What can hang from each mark
lakob: pilep
fupe: mapatuz pilep
mapatuz: fupe tekid
bebi: begune
pilep: lakob tekid
sado: pilep
begune: fupe tekid
tekid: begune pilep

Every row comes from one small tree of marks. The marks that hang from a mark follow it in brackets, in alphabetical order. Every link used is in the known rows. Which tree was each row made from?
Known rows
sado(pilep(lakob tekid(begune(fupe(mapatuz))))): 14.3,-25.3,5.8,23.3,-38.2,4.1,26.4,-25.0,21.5,17.1,27.5,81.8,27.3,21.9,3.9,36.6,-15.6,-11.1,28.3,-14.5,-0.5,-59.0,9.8,42.5,-15.7,29.2,-21.4
bebi(begune(fupe(mapatuz(tekid(pilep))))): 9.7,-15.3,27.0,-3.2,-16.3,3.1,14.4,5.2,-23.7,24.2,40.3,54.3,23.4,23.2,-11.5,14.2,-46.4,-14.2,30.5,-19.6,15.0,-2.3,-10.4,29.5,-20.9,24.4,-32.0
mapatuz(fupe(pilep(lakob))): 33.2,-27.1,-3.3,21.6,-30.6,21.7,12.8,-10.2,0.4,18.0,3.3,-6.6,28.8,13.9,13.7,16.0,-34.0,-4.4,7.9,-2.0,2.1,-20.4,2.4,18.1,-7.7,3.3,-9.2
fupe(mapatuz pilep(lakob tekid(begune))): 34.9,-37.1,-3.1,16.9,-25.7,-2.2,50.6,-29.4,19.2,8.2,9.8,57.4,19.0,20.4,17.1,29.9,-35.6,-7.0,5.2,-21.0,2.4,-66.0,20.5,40.3,-13.3,29.8,-16.6
pilep(lakob tekid(begune(fupe(mapatuz)))): 19.4,-14.0,6.4,17.5,-34.5,2.5,23.7,-34.0,23.4,6.5,20.7,54.8,21.4,18.8,7.3,31.0,-21.5,2.8,-0.7,-19.8,-1.7,-60.1,19.2,43.2,-20.4,30.0,-19.6
begune(fupe(pilep(lakob))): 29.1,-16.5,13.3,25.4,-32.2,28.4,14.3,-22.8,-0.5,22.8,4.5,27.5,30.9,15.9,13.5,30.9,-37.5,1.8,20.4,11.3,16.5,-27.0,7.6,15.1,-7.5,30.0,-16.4
sado(pilep(tekid(begune(fupe(mapatuz))))): 1.6,-10.4,-1.8,19.4,-24.1,-1.8,15.5,-7.9,24.1,22.2,32.2,76.6,23.6,21.0,-5.7,29.8,-21.4,-15.7,28.3,-15.2,-4.3,-33.9,-8.1,33.6,-12.4,26.1,-25.1
bebi(begune(tekid(pilep))): 14.1,9.9,15.3,-8.7,-18.1,-19.6,8.9,-18.0,-14.6,-15.3,23.6,15.9,-4.5,22.5,-23.0,8.7,-42.5,-13.1,35.3,-6.7,9.1,-12.6,-19.6,17.9,-21.9,21.6,-37.6
sado(pilep(tekid(begune))): 5.8,-13.8,-10.9,1.5,-15.1,-19.9,4.4,-17.0,30.6,1.2,18.5,56.5,9.5,18.6,-20.4,12.7,-14.0,-25.0,19.4,-2.9,-22.2,-38.5,-18.1,22.8,-3.5,15.6,-27.8
lakob(pilep(tekid(begune(fupe(mapatuz))))): 14.5,-8.2,-2.8,15.4,-20.2,1.3,19.9,-26.2,17.2,15.7,21.2,48.0,23.8,19.7,-1.2,19.1,-32.3,3.4,17.0,-16.5,-4.2,-29.8,11.9,27.7,-6.3,41.3,-29.4
bebi(begune(fupe(mapatuz pilep) tekid)): 6.8,-1.3,8.5,34.5,-27.8,9.4,30.2,-6.0,-26.4,11.1,25.5,33.5,11.0,22.3,13.5,30.5,-43.8,-5.5,50.4,-15.9,32.3,1.1,-5.4,25.5,-26.7,28.8,-22.8
bebi(begune(fupe tekid)): -6.0,21.2,8.2,19.6,-29.2,-3.9,-11.8,-19.9,-12.1,-13.4,23.2,16.8,-0.6,22.0,-7.7,19.2,-26.9,-4.0,38.5,-0.4,6.9,4.5,-16.0,23.2,-24.8,17.7,-29.6
bebi(begune): 5.5,0.9,-2.7,0.2,-0.5,5.0,-4.0,-12.0,-3.9,-11.7,21.0,19.1,-1.5,28.5,-5.5,0.8,-27.5,-9.3,8.6,-5.0,-3.5,-18.2,-15.1,2.9,-17.2,13.4,-17.5
fupe(mapatuz(tekid) pilep): 8.7,-39.5,-7.9,19.4,-6.5,5.8,33.1,9.2,-7.9,37.4,24.2,31.5,17.4,17.1,14.3,20.3,-45.0,-28.2,10.7,-20.0,12.9,13.6,-5.5,23.2,-7.2,22.8,-8.0
mapatuz(tekid): 0.7,-16.2,-6.4,4.2,-4.0,-6.3,-8.5,-3.4,1.5,14.0,20.7,15.4,6.2,19.3,-7.5,6.7,-27.6,-27.4,0.5,-10.8,-13.0,16.2,-11.8,19.2,-3.7,11.0,-16.0
mapatuz(fupe(pilep(lakob tekid(begune)))): 41.1,-29.3,-10.5,16.3,-43.4,-2.2,17.6,-31.7,20.6,1.6,-1.6,26.0,29.6,11.1,6.3,18.3,-30.0,-3.4,5.7,-11.8,-19.5,-47.4,4.4,39.8,-10.1,0.7,-22.2
mapatuz(tekid(begune(fupe))): -0.1,1.3,-6.3,4.6,-22.4,-8.4,-21.3,-9.4,18.2,6.7,25.7,46.2,24.1,14.9,-13.8,10.9,-21.6,-15.3,26.4,-6.7,-21.3,3.7,-12.3,26.9,-14.4,8.5,-26.6
lakob(pilep(tekid)): 15.0,-14.5,-1.2,7.4,-9.3,-4.6,6.7,-34.7,8.5,8.8,3.7,16.7,6.9,19.4,-4.3,7.7,-28.9,-6.4,-13.0,-4.3,-11.9,-16.4,0.8,17.3,8.6,33.0,-23.8
begune(tekid(pilep)): 10.5,14.3,13.7,-1.8,-21.6,-20.0,10.6,-13.1,1.9,0.9,18.8,1.0,1.1,12.9,-19.0,17.5,-43.9,-16.7,20.8,-4.4,10.1,0.0,-13.5,11.6,-10.6,23.9,-30.9
mapatuz(fupe(pilep) tekid(begune)): 15.6,-26.0,-24.7,10.8,-24.3,-6.5,-1.5,5.5,8.8,13.0,13.8,17.2,34.4,9.0,-4.9,4.2,-32.9,-22.0,29.9,-15.0,-27.7,6.7,-16.1,27.6,-6.8,-11.7,-23.9
bebi(begune(fupe tekid(pilep(lakob)))): 24.5,7.8,34.9,5.6,-42.3,-2.0,9.4,-34.7,-15.6,-12.0,17.2,27.7,14.9,22.3,-8.7,24.8,-37.7,1.4,43.6,1.1,19.6,-30.6,-3.3,29.2,-25.7,26.1,-42.9

Which tree is each row?
6.5,-31.4,6.0,22.7,-20.7,14.6,21.4,5.8,-27.3,30.8,29.5,57.8,25.9,23.1,13.1,22.7,-43.8,-16.2,36.6,-17.2,15.7,9.6,-10.9,29.3,-18.6,21.8,-21.0 | bebi(begune(fupe(mapatuz(tekid) pilep)))
20.1,-44.4,14.9,23.9,-33.3,20.1,32.7,-11.8,-31.7,25.0,25.5,57.2,29.9,25.7,25.1,26.8,-38.0,-8.5,32.2,-16.8,17.6,-15.5,8.1,40.0,-20.5,24.3,-18.7 | bebi(begune(fupe(mapatuz(tekid) pilep(lakob))))
28.0,-27.8,14.2,33.0,-26.6,32.7,38.1,-12.0,-3.0,36.0,15.9,35.3,32.5,17.8,25.8,37.5,-43.0,0.7,17.3,-6.2,31.4,-28.0,16.7,19.2,-15.3,34.1,-9.9 | begune(fupe(mapatuz pilep(lakob)))
10.8,-23.7,11.7,-9.4,-6.9,-6.6,26.6,8.3,-3.6,31.7,35.3,32.0,17.9,17.5,-9.8,13.5,-47.9,-27.3,4.9,-24.0,10.7,3.6,-7.6,22.9,-10.8,23.8,-20.0 | fupe(mapatuz(tekid(pilep)))
24.4,-12.3,-11.5,8.4,-15.3,-15.9,19.6,-24.1,28.5,4.0,1.1,46.6,12.5,15.6,-9.3,17.1,-37.6,-13.4,14.4,-5.8,-15.6,-38.4,-7.5,24.7,-5.3,16.2,-24.5 | fupe(pilep(tekid(begune)))
18.1,-19.3,15.3,44.5,-42.5,17.1,41.3,-21.0,-10.0,21.6,17.5,24.6,19.7,14.8,25.6,43.9,-39.8,-5.7,36.4,-9.7,35.9,-13.2,16.4,32.2,-16.3,37.2,-14.8 | begune(fupe(mapatuz pilep(lakob)) tekid)
19.0,-42.6,13.9,31.1,-34.9,24.2,29.3,-8.5,-12.8,41.7,20.4,43.6,35.2,17.7,23.2,33.1,-38.7,-15.7,21.9,-12.9,19.6,-6.6,12.4,35.2,-7.8,27.7,-13.3 | begune(fupe(mapatuz(tekid) pilep(lakob)))
31.0,-33.3,7.8,-12.8,-17.4,-14.4,38.9,-11.1,9.4,9.1,31.8,49.6,27.8,18.5,-7.5,11.4,-40.4,-18.1,17.4,-25.5,1.9,-37.0,10.0,34.7,-21.3,22.2,-24.5 | fupe(mapatuz(tekid(begune pilep(lakob))))
7.7,9.7,-0.3,12.0,-26.1,-9.7,-10.2,-29.2,31.1,2.0,12.5,46.3,15.1,16.2,-13.7,20.0,-23.9,-1.6,8.6,-4.0,-21.2,-33.9,-4.1,29.2,-12.0,17.2,-27.4 | pilep(tekid(begune(fupe)))
20.8,2.3,-6.1,16.1,-19.6,10.3,5.1,-3.9,19.9,17.1,10.0,43.4,29.6,14.4,-4.1,21.8,-39.7,-2.7,41.4,7.1,-1.0,-19.4,-10.0,8.1,-13.4,19.2,-23.3 | tekid(begune(fupe(pilep)))
20.5,-0.7,34.4,17.7,-38.6,5.3,33.3,-18.9,-4.7,16.3,29.8,19.5,17.6,15.3,2.1,37.8,-43.9,-5.1,29.4,-14.4,34.5,-23.9,13.9,33.9,-23.0,39.7,-27.8 | begune(fupe(mapatuz) tekid(pilep(lakob)))
29.7,-14.1,16.9,-9.2,-36.7,-10.6,-0.9,-22.4,12.7,8.7,20.8,48.4,36.6,10.7,-18.6,16.7,-34.0,-7.8,32.2,-2.4,-9.8,-29.6,0.7,33.2,-14.8,17.1,-38.0 | mapatuz(tekid(begune(fupe) pilep(lakob)))
40.9,-7.6,8.6,-18.2,-14.2,-8.4,18.8,-23.8,25.0,-10.7,14.7,33.7,21.5,17.3,-16.9,9.4,-35.5,-4.5,19.6,-2.6,-3.9,-55.8,3.2,13.3,-18.6,20.9,-29.6 | tekid(begune pilep(lakob))
19.4,-6.7,-15.7,0.6,-12.6,-16.0,8.2,-36.8,26.2,-7.3,7.3,30.2,11.0,19.0,-11.5,1.9,-26.7,-4.2,2.2,-6.0,-23.0,-31.9,1.7,16.7,2.6,30.4,-31.0 | lakob(pilep(tekid(begune)))
25.0,-3.0,18.1,0.8,-30.7,-12.7,19.8,-31.1,2.2,-4.7,14.1,1.0,6.9,15.9,-7.4,22.0,-36.3,-11.0,21.1,-4.4,13.4,-24.1,2.4,23.0,-13.4,28.6,-30.9 | begune(tekid(pilep(lakob)))
15.4,-21.1,15.9,25.7,-25.6,12.8,31.2,-17.6,-13.3,22.6,18.0,60.4,17.6,25.7,12.4,31.0,-43.4,-2.2,20.3,-14.7,16.4,-28.6,-4.0,34.4,-15.0,29.8,-22.5 | bebi(begune(fupe(mapatuz pilep(tekid))))
28.2,-33.1,17.5,34.3,-39.4,20.8,39.8,-29.4,2.9,34.3,10.4,47.0,27.6,17.3,22.6,42.9,-39.4,-2.4,1.2,-10.9,23.3,-42.4,19.4,40.5,-5.7,37.2,-15.2 | begune(fupe(mapatuz pilep(lakob tekid)))
31.8,-26.0,21.3,21.3,-40.6,12.5,16.6,-45.1,-11.6,5.9,-1.0,52.6,20.2,22.8,12.5,31.2,-32.1,3.2,15.6,3.7,6.9,-51.2,2.9,40.3,-9.7,25.0,-29.7 | bebi(begune(fupe(pilep(lakob tekid))))
19.9,-26.6,-5.7,3.3,-30.6,-12.5,11.6,-34.2,29.8,-6.2,13.8,60.0,12.8,21.1,-6.3,21.8,-10.2,-18.2,14.5,-2.3,-17.1,-60.0,-3.2,33.2,-4.6,20.7,-25.4 | sado(pilep(lakob tekid(begune)))
23.4,5.0,32.7,10.7,-45.0,-3.5,8.7,-30.9,-1.1,4.7,16.8,12.5,18.7,12.5,-6.5,30.1,-38.3,-2.8,32.6,5.0,18.6,-21.2,3.9,25.9,-16.9,32.9,-32.6 | begune(fupe tekid(pilep(lakob)))
6.1,6.6,6.0,34.9,-35.5,3.7,5.6,-12.1,-3.0,16.5,8.2,11.8,17.4,10.4,4.4,33.8,-40.8,-11.4,44.6,5.5,16.2,16.2,-10.7,17.8,-11.2,23.0,-25.6 | begune(fupe(pilep) tekid)
18.7,-20.0,4.4,16.0,-41.0,-2.8,1.7,-35.2,28.6,4.4,15.0,68.0,25.3,17.9,-6.6,30.3,-10.4,-10.0,29.1,4.4,-16.4,-56.2,-1.7,36.2,-11.0,21.9,-30.1 | sado(pilep(lakob tekid(begune(fupe))))
18.3,-0.5,-4.0,8.8,-22.3,-6.0,-4.8,-38.3,23.8,4.6,7.2,41.7,22.7,16.1,-10.9,13.9,-26.1,4.0,19.0,0.5,-16.8,-27.4,3.4,24.8,1.0,32.5,-37.6 | lakob(pilep(tekid(begune(fupe))))
34.0,-21.4,1.7,24.6,-28.8,23.8,38.3,-12.5,14.1,20.1,19.7,54.6,36.1,17.7,15.6,31.8,-38.9,2.1,33.7,-10.0,17.5,-46.2,16.1,22.2,-23.4,30.3,-17.0 | tekid(begune(fupe(mapatuz pilep(lakob))))
36.0,-36.9,-0.7,23.5,-40.6,7.8,15.2,-30.5,4.7,17.5,-3.3,5.9,24.5,11.8,13.0,23.7,-32.6,-7.1,-10.4,-9.0,-5.0,-34.1,5.8,38.0,0.9,2.2,-15.8 | mapatuz(fupe(pilep(lakob tekid)))
21.9,-32.2,28.6,4.9,-28.0,9.4,23.1,-9.9,-11.4,37.7,34.7,41.5,34.0,15.7,0.5,27.5,-44.7,-12.8,13.7,-14.8,18.1,-14.8,10.5,36.3,-11.8,28.0,-22.4 | begune(fupe(mapatuz(tekid(pilep(lakob)))))
-5.0,10.8,8.8,27.2,-25.6,5.2,13.9,-9.4,-20.0,-1.8,36.2,24.8,-1.0,26.7,4.3,23.8,-31.7,-5.4,36.5,-19.8,21.4,5.4,-5.6,26.8,-32.9,26.4,-22.2 | bebi(begune(fupe(mapatuz) tekid))
10.2,-33.2,-14.3,19.1,-26.4,4.8,-2.6,8.6,-8.3,29.4,14.5,-1.7,28.1,11.5,0.0,11.0,-36.9,-25.0,13.2,-12.5,-11.0,26.8,-16.1,24.3,1.3,-10.0,-18.0 | mapatuz(fupe(pilep) tekid)
